Each row comes from the steps of one path. Every step used is in the known rows, and no mark comes twice. Write the path behind each row, first mark first.
Known rows
nadan > mafo: [ 24.9  -7.1   9.2 -14.0  46.1   4.7   8.7  13.2  17.3  -5.2  -4.6 -30.9
 -18.9  12.7   4.3 -14.3 -30.2 -11.6   2.4  -8.3 -22.6  10.0 -17.3 -36.2]
tuvav > nadan > mafo > ritim: [ 19.4  -2.3  -5.2  11.1  48.0  -0.1  -6.2  -2.0   0.9 -11.6  14.5 -21.9
 -23.3   8.0   5.3  19.3 -31.4 -15.1  35.8  -2.7 -25.9  20.7  -9.8 -51.1]
lobine > nadan: [ -7.8  -6.6  19.2   0.4  10.8  12.6   8.5  -1.9  15.6 -18.9  -9.8 -18.5
 -15.7  12.1 -12.4   6.5 -31.7  -7.9  27.5 -17.8 -25.3   8.2  15.8 -18.5]
tuvav > nadan > mafo > lonav > regon: [ 35.7 -27.6  12.9   8.0  11.4 -25.2 -11.4  24.5  11.3  -9.2  14.2 -34.3
 -21.0   3.7   3.2 -65.1 -24.1  -5.4  25.4   8.5 -25.5  13.3 -10.8 -26.3]
lobine > ritim > pabe: [  9.3  -7.8 -17.1  -1.2  26.2  54.5  14.8   0.1  26.5  -2.9   2.1 -30.6
 -13.0  13.4   4.5  -8.1 -22.5 -17.2  -2.5  -1.2 -24.6  18.7  17.6 -30.2]
lobine > ritim > tuvav > nadan > mafo: [ 18.3 -20.0  18.2   3.2  62.4   3.3   1.2   0.1   3.4  -5.9  -8.0 -36.4
 -23.3  17.0   0.2 -21.4 -18.3 -14.6  36.1  -9.6 -23.2  10.0  -8.7  -4.5]
fima > ritim > tuvav > nadan > mafo > lonav > regon: [ 19.7 -41.3  17.7   1.5  -1.2 -25.3 -13.4  17.7  29.5  -8.4  14.7 -44.3
 -21.9   8.9 -12.0 -70.4  -9.8  -1.5  30.5   7.7 -20.1   2.3 -14.6  -6.0]
nadan > fima > ritim: [  8.4 -31.6  14.1  11.4 -14.7  -7.1  10.6   6.2  24.5 -11.3  -8.2 -25.3
 -18.4  16.4 -19.4  -0.3 -28.2  -1.6  17.9 -24.7 -26.1  17.2 -15.4 -40.3]
fima > ritim > mafo > lonav: [ 13.9 -24.1   9.6  -7.8 -12.9  12.2  13.5  21.6  32.9  -9.4  34.9 -37.7
 -22.5  11.4  -8.9 -50.9 -27.5  -8.0   6.2 -10.3 -22.8   8.0  10.5 -37.2]
tuvav > nadan: [  0.4 -15.6   8.5  15.2   9.5 -26.3   2.4  13.4 -12.4 -15.7  -6.8 -17.2
 -21.0  10.2  -2.8  22.1 -37.1  -8.5  33.3  -7.0 -26.1  12.0  -2.1 -27.0]
lobine > ritim > tuvav: [ -9.9 -11.6  27.1 -10.8  42.1  21.0  10.3  -5.3   8.9  -0.5 -16.6 -31.0
 -18.0  18.5 -11.3 -11.1 -16.4 -10.4  11.8 -12.3 -28.1   4.8  -2.9  -0.7]
nadan > lobine > ritim > mafo > lonav > regon: [ 47.0 -34.0  12.4  16.3  11.4  61.7  11.2  10.9  35.6  -6.9  15.3 -39.5
 -21.3  16.3   2.8 -91.4 -24.2 -13.9  -2.8 -14.4 -29.9  20.5   8.2 -44.4]
lobine > ritim: [ -3.4 -13.9  12.2  -4.9  41.6  35.0  14.2  -5.4   3.4  -3.7  -4.6 -26.3
 -19.1  18.0  -1.1 -18.6 -23.0 -11.0  15.0 -13.6 -27.5  10.5   5.6 -28.9]
ritim > pabe: [ 12.6  -2.8 -19.2  -2.6   2.6  16.0  10.0  16.0  26.6  -8.1  -4.0 -25.9
 -11.7   8.4   2.0  20.7 -31.4 -14.4 -12.0   4.3 -23.5  16.4   5.1 -33.1]
tuvav > nadan > regon: [  7.4 -26.0  -2.5   9.7  15.7   1.5  -4.9  17.6   4.8 -16.5  -5.0 -20.6
 -22.6   8.8  -6.7  -5.0 -24.9  -5.1  30.5  -4.3 -23.0  -2.9  -5.9  -8.2]
regon > lonav: [-13.5  -0.9  31.6  -4.8  14.2 -29.8  16.9   7.1   7.3   3.5 -11.8 -26.9
 -13.0   5.6  -4.3   3.2 -29.3  -2.8   1.0  -0.8 -23.7   4.6  -3.3 -41.5]
fima > ritim > mafo: [  4.8 -27.6  -4.7  -3.4   7.3  14.5  22.1  19.3  42.0 -14.5  18.9 -33.7
 -23.3  17.6 -11.8 -22.2 -29.4  -7.9  -1.2 -14.3 -19.6   5.1   6.3 -44.7]
ritim > regon: [  6.2 -14.5  14.3 -14.7  29.8  30.2   2.6   9.9  -8.5 -10.6   1.3 -28.4
 -16.3  12.1  -0.8 -15.6 -40.6  -5.4  11.2  -1.9 -24.0  11.9  -5.9 -10.5]
nadan > fima > ritim > mafo: [ 22.8 -34.9   5.1  12.8 -12.6  -4.0  21.1  18.4  44.8 -16.1   5.2 -32.6
 -22.5  17.0 -19.4 -18.5 -32.8  -5.6   5.8 -29.0 -26.4  19.6  -6.6 -47.6]
tuvav > nadan > mafo: [ 27.0 -16.5   4.2   5.6  38.6 -19.0   0.5  15.6   0.2 -13.5  -2.4 -27.0
 -22.8  10.3   6.0  -0.6 -34.2 -12.4  30.5  -5.2 -21.9  13.8 -12.1 -31.8]
tuvav > nadan > fima > ritim > mafo > lonav > regon: [ 32.4 -55.2   8.4  34.8 -48.8 -32.2   1.3  29.3  37.0 -20.0  22.8 -36.7
 -24.5   8.8 -20.7 -68.7 -27.6   0.5  29.0 -12.1 -27.9  22.3  -1.2 -37.5]
mafo > lonav: [  9.4  -5.0  28.5 -11.6  -2.1  -6.2   1.3  14.6  -7.1  -3.1   7.6 -24.5
 -16.6   6.4  -2.3 -19.5 -29.6  -7.3   9.0  -4.6 -29.3  11.4  -2.9 -20.8]

Write each row's path
[  5.5 -27.2  29.9  27.2  13.9 -19.1   2.2  -1.8  -5.1  -9.8 -27.3 -26.1
 -20.8  16.1 -16.6   9.1 -23.5  -8.6  45.1 -23.8 -33.7  22.4 -12.7   0.7] : lobine > ritim > tuvav > nadan > fima
[ 27.0 -26.2  11.2  31.2  26.6  35.3   6.7  -7.2 -14.6 -13.6 -13.7 -20.0
 -23.0  19.3   7.9   4.4 -35.0 -17.4  43.7 -23.7 -25.9  22.9   2.5 -35.5] : tuvav > nadan > lobine > ritim
[ 41.0 -30.3   0.8  37.0  30.9  38.7  16.9   5.2   8.3 -19.3   1.1 -27.5
 -26.6  20.6   9.3 -12.0 -38.6 -21.3  29.8 -25.7 -25.3  24.9  10.7 -46.3] : tuvav > nadan > lobine > ritim > mafo
[ 13.4 -45.8  10.5  20.1  -8.1   0.6  -4.5   8.1  -4.4 -20.5   4.1 -28.8
 -20.7  13.3 -14.0  -9.9 -41.6   0.7  50.3 -16.9 -23.7  25.8 -10.5 -16.1] : tuvav > nadan > fima > ritim > regon
[ -0.9 -29.4  25.6   4.7 -13.7 -20.2   7.6   7.0  26.6  -8.2 -21.3 -29.9
 -16.9  17.2 -28.5   9.0 -21.3  -1.8  16.9 -24.1 -27.1  11.2 -23.2 -11.4] : nadan > fima > ritim > tuvav
[ -0.2 -25.3   9.4   4.1  15.2 -13.2  -8.7  17.5  11.6 -13.2 -17.3 -25.0
 -21.4  10.2 -16.4   3.9 -17.2  -5.0  28.5  -1.7 -23.6 -10.1 -13.9  20.2] : ritim > tuvav > nadan > regon
[ 34.2 -39.8  16.3  26.7 -39.4 -31.8   5.2  25.6  17.8 -18.0  24.0 -32.5
 -24.8   9.4 -16.9 -32.7 -35.3  -5.7  38.5 -21.7 -27.4  27.0   1.6 -35.9] : tuvav > nadan > fima > ritim > mafo > lonav
[ -3.1 -31.1  10.7   3.9  39.9  24.8  -3.9   0.3   8.6  -8.1 -10.8 -30.4
 -23.3  15.7 -12.6 -21.7  -8.6  -7.7  37.7  -6.2 -25.3  -7.3  -2.0  18.8] : lobine > ritim > tuvav > nadan > regon
[ 25.3 -17.2  13.4  11.7  37.1  57.8  14.4 -10.6   0.7  -6.0 -15.3 -23.4
 -18.4  22.2   7.5  -8.4 -30.5 -16.6  13.8 -25.5 -26.4  19.8  -2.1 -40.7] : nadan > lobine > ritim
[ 26.7 -16.0  38.4  -3.6  41.7  -0.1  -7.8   1.5  -5.9   0.2   8.9 -40.7
 -22.2  11.0   2.4 -48.9 -14.8 -14.2  43.9  -3.1 -26.9  13.8  -5.3   3.7] : lobine > ritim > tuvav > nadan > mafo > lonav
[-15.6  -4.5  17.5   8.8  22.1 -21.7  -7.3  -2.6   9.3   0.5  -4.8 -26.4
 -17.9   1.8 -16.8  23.3 -12.0  -2.6  31.6   7.8 -23.3  -6.0  -7.4  -8.7] : mafo > ritim > tuvav > nadan > regon > lonav
[ 10.1   7.8   7.0  -4.1  48.9  42.5   0.6 -16.0  29.0 -13.7  12.3 -23.0
 -18.2  10.7  -3.3   2.6 -26.6 -13.7  32.0 -15.0 -24.4  17.8   8.1 -42.9] : lobine > nadan > mafo > ritim
[ 20.1 -17.1  33.5   6.1  48.1  62.5  13.5 -14.6  -8.7   3.7  -7.4 -36.7
 -13.0  15.5   9.3 -38.7 -36.2  -8.3  15.7 -10.8 -20.4  20.7   1.7 -32.6] : nadan > lobine > ritim > regon > lonav
[  8.7 -39.0  10.5  29.3 -23.8 -31.5   2.7   9.7   6.4 -19.8  -7.1 -21.6
 -22.1  14.1 -17.8  12.5 -33.4  -2.5  45.6 -25.0 -24.5  22.8 -10.7 -34.8] : tuvav > nadan > fima > ritim
[ 15.4 -17.2  27.1   8.1  35.9  48.7  10.0 -10.6   5.9  -3.1 -26.1 -28.6
 -17.2  22.7  -2.4   0.1 -22.9 -15.8  12.0 -22.9 -27.2  12.8  -9.7 -13.4] : nadan > lobine > ritim > tuvav
[ 29.7  -2.0  33.5 -12.6  20.1  17.3  -1.8   4.2  16.9 -11.1  14.4 -32.2
 -16.1   6.5  -1.0 -46.6 -26.4 -10.1  31.8 -10.9 -24.6  13.7   8.3 -17.7] : lobine > nadan > mafo > lonav
[-15.0  -1.4   9.2  16.7  19.9 -19.5  -7.6  -3.7  -5.5 -12.0  -3.2 -17.4
 -20.8   9.4 -13.0  52.9 -25.9 -11.4  37.5  -3.2 -29.2  13.0  -7.1 -16.2] : mafo > ritim > tuvav > nadan
[ -8.3 -20.7  22.7  10.9  33.5  -4.0   3.3  -2.0  -7.0  -8.3 -16.7 -27.1
 -21.7  16.5  -8.7   4.9 -20.6 -11.6  38.0 -10.3 -27.0   7.8   2.0   3.3] : lobine > ritim > tuvav > nadan
[-14.2   7.6  22.9  -7.6  38.8  20.3   1.1 -10.8  -5.9   2.8  14.0 -29.1
 -12.4   3.5  -2.2   2.1 -34.8  -3.2  12.3   7.5 -23.5  14.7   0.0 -40.1] : mafo > ritim > regon > lonav
[ 23.9 -20.0  20.7  25.4   3.9 -16.9  -1.4   9.7  -9.7 -16.1 -29.8 -19.6
 -19.5  14.9  -4.6  42.4 -36.9 -14.2  32.9 -16.7 -25.3  14.6 -17.4  -9.4] : ritim > tuvav > nadan > lobine
[ 11.9  -1.0  19.0   4.4  61.2   4.4  -6.9  -5.6 -11.9  -1.8  20.7 -34.2
 -17.9   2.5   9.1  -9.1 -37.3  -6.9  37.0  11.6 -19.3  20.9  -6.0 -42.7] : tuvav > nadan > mafo > ritim > regon > lonav
[ -8.0 -27.1  32.6   8.0 -19.9  -1.8   6.6  -5.0  40.7 -19.3 -20.6 -27.6
 -15.3  17.0 -37.1   5.8 -21.1  -1.2  39.4 -33.3 -24.7  12.2  -1.4  -0.8] : lobine > nadan > fima > ritim > tuvav
[  2.3 -37.7  29.3  21.7 -11.2 -30.4   2.1   5.2  -8.5  -9.2   1.2 -35.0
 -16.3   7.4 -14.9 -13.9 -38.3   5.3  48.1  -8.4 -19.8  23.2  -7.8 -26.3] : tuvav > nadan > fima > ritim > regon > lonav
[ 21.3 -24.8  28.6  24.8  38.4  34.4   5.9 -12.8 -26.8  -4.5  -6.1 -33.9
 -16.6  13.2  11.6 -22.9 -40.1  -9.1  43.7  -8.5 -19.8  23.8   5.6 -30.2] : tuvav > nadan > lobine > ritim > regon > lonav
[  7.7 -17.9   3.5  -1.0  44.8  39.4  23.4   7.0  27.8  -8.1   9.5 -34.1
 -23.6  18.8  -1.7 -35.2 -27.0 -15.2   1.7 -15.4 -27.1  12.2  14.0 -38.5] : lobine > ritim > mafo
